What can hang from each mark:
gimap: benek vefi
nune: vozik
vefi: gimap topar vozik
benek: gimap vozik
reda: topar
vozik: benek sided vefi
sided: vozik
fuva: nune

Every row comes from one small tree of marks. The marks that hang from a mark follow it in brackets, in alphabetical order. Every link used is in the known rows. Which tree was each row made from?
In the rows, 128 means zero.
Known rows:
sided{vozik}: [105 168 117 161 152 154 133 134 130 119  78 125 132 135  83 108 127 131
 134 135]
nune{vozik{benek vefi{gimap topar}}}: [167 101 156 144 133 122 104 127 146 164 144 213 130 126 148 141 192 132
 138 100]
gimap{benek{vozik{sided vefi}}}: [159  77 111 105 117 100 149 178  89 146 151 125 147 105 143 107  62 144
 113 137]
vefi{gimap{benek{vozik{sided}}} topar}: [124  83  83  93 139  72 138 103 150 115 132 178  89 107 139 112  98 122
 140 173]
vozik{benek vefi}: [145 111 170 144 120 142 125 160 112 133 136 196 175 120 125 134 136 141
 117  74]
fuva{nune{vozik{sided vefi{topar}}}}: [126 103 136 117 119 129 142 125 119 171 141  73 143 190 142 135 144 112
 111 122]
vozik{vefi{gimap}}: [123 122 139 155 132 140 124 150 182 151 146 179 144 135 117 143 179 137
 126 118]
nune{vozik}: [124 137 135 173 143 166 122 128 117 122 133 101 152 138 107 125 121 121
 150 145]
nune{vozik{benek{gimap} sided}}: [153 156 127 143 134 150 123 158  90  94 112  32 140 127 123 147 134 107
 146 113]
sided{vozik{vefi{gimap}}}: [137 161 121 160 146 142 129 167 174 162 100 173 125 132 101 124 189 147
 121 125]
benek{vozik}: [127 114 127 148 128 118 138 116 122 116 128 160 148 131 111 118  94 138
 141 140]
gimap{benek vefi{topar vozik{sided}}}: [112 127 103  82 125 114 129 116 110 129 145 103  92  99 155 101  56 129
 112 168]
benek{gimap{vefi}}: [108 192 117 139 125 140 123 119 116  96 127  61 136 123 108 135 143 129
 127 144]
vozik{sided vefi}: [120 120 141 131 135 146 141 170 123 152 139  92 159 135 126 141 127 142
 101 110]
sided{vozik{benek{gimap} vefi}}: [166 155 134 144 123 135 126 163  96 134  86 105 141 114 106 124 167 139
 126  83]
vozik{benek{gimap} sided vefi{topar}}: [139 103 143  98 118 112 124 119  99 136 131  87 129 114 145 151 159 130
 119  83]
nune{vozik{sided}}: [122 144 124 156 150 161 132 158 114 124 128  54 151 141 116 135 116 120
 136 143]
vefi{topar vozik{benek{gimap} sided}}: [126 112 135 101 119 116 124  92 123 114 119  75  92 120 140 142 105 120
 147 111]
fuva{nune{vozik}}: [109 141 133 165 124 160 135 125 132 112 118  97 158 195 102 125 121  96
 138 144]
gimap{benek vefi}: [108 156 112 124 129 136 129 145  99  92 132 145 147 100 120 103  87 128
 117 158]
vozik{benek vefi{gimap topar}}: [135  92 156 130 128 110 112 112 164 146 136 252 129 122 143 142 190 135
 125  86]
vefi{topar vozik{benek}}: [119  91 158 124 122 124 118  79 129 126 132 200 113 119 136 121  95 130
 144 103]
vefi{gimap topar vozik{benek sided}}: [124 114 137 109 135 118 120 111 185 126 124 192  85 126 147 143 135 122
 135 113]
reda{topar}: [ 84 130 126 161 142 136 158  90 135  88 123 150 149 108 104 133 117 138
 139 188]
nune{vozik{sided vefi}}: [152 124 139 148 136 157 133 181 106 168 149  61 161 139 132 136 135 138
 119 123]
fuva{nune}: [ 79 134 134 147 119 148 143 110 149  93 111 134 153 186  94 129 118  99
 126 129]

Write each row's tree:
[139 167 157 134 114 144 120 146 121 113 130 184 134 112 135 121  95 138
 115 107] -> gimap{vefi{vozik{benek}}}
[132 202 116 117 131 111 115 102  94 102  72 119 104 108 116 116 167 127
 123 115] -> sided{vozik{benek{gimap{vefi{topar}}}}}
[118 175 125  92 125 109 122 107  97  95 112  83 114 113 140 144 153 120
 112 111] -> vozik{benek{gimap{vefi{topar}}} sided}
[153 136 129 150 142 150 125 188 157 167 150  99 138 142 136 148 174 133
 123 129] -> nune{vozik{sided vefi{gimap}}}
[111 155 119 112 113 123 112  68 130 131 142  70  89 118 135 124 118 139
 140 155] -> benek{gimap{vefi{topar vozik}}}
[111 165 112  93 118 120 126  92 125 133 136  24  81 119 142 135 114 132
 124 157] -> benek{gimap{vefi{topar vozik{sided}}}}
[112 105 128 114 143 115 127 120 178 160 144 149 113 134 141 151 182 138
 115 123] -> vozik{sided vefi{gimap topar}}
[ 97 128 111 108 132 115 122  94 101 103 138 162 122  96 133  98  97 125
 119 162] -> gimap{benek vefi{topar}}
[ 91  89 102 123 147 109 120  82 167 103 130 196 101 106 126 114 131 112
 150 165] -> vefi{gimap{benek} topar}
[151  51 110  84 117  76 144 125  90 156 157 141 126 102 158 102  72 147
 118 141] -> gimap{benek{vozik{sided vefi{topar}}}}
[128 158 100  87 121  81 134  91 102 118 126  54  99 121 141 131 122 138
 120 156] -> benek{gimap{vefi{topar}} vozik{sided}}
[138 121 147 156 111 157 134 150 123 156 143 108 171 191 121 128 138 117
 121 120] -> fuva{nune{vozik{vefi}}}
[162 117 166 151 106 150 129 165 105 141 129 162 179 177 130 131 142 112
 118  82] -> fuva{nune{vozik{benek vefi}}}
[132 105 146 109 133 109 124 137 160 150 132 207 123 122 151 153 185 134
 110  87] -> vozik{benek sided vefi{gimap topar}}
[140 129 145 141 111 145 117 115 123 101 120 105 120 120 119 134 100 126
 155 106] -> vefi{vozik{benek{gimap}}}
[163  69 120 125 111 103 138 153  90 144 157 168 156 103 137  96  66 150
 128 138] -> gimap{benek{vozik{vefi}}}
[123 191 113 115 118 144 129 141 126 121 131   6 105 123 127 138 104 134
 119 147] -> benek{gimap{vefi{vozik{sided}}}}
[106  86  95 100 137 111 129 103 174 129 139 144  68 107 145 117  86 118
 143 171] -> vefi{gimap{benek} topar vozik{sided}}
[142 150 137 153 108 145 124 127 107  82 104  78 152 175 109 137 140  87
 151 113] -> fuva{nune{vozik{benek{gimap}}}}
[149 130 137 132 139 110 118 130 160 158  90 242 109 120 125 123 203 139
 123  89] -> sided{vozik{benek vefi{gimap topar}}}
[119 112  97 119 137 134 134 153 173 118 134 130  89 112 129 117  78 118
 137 166] -> vefi{gimap{benek} vozik{sided}}
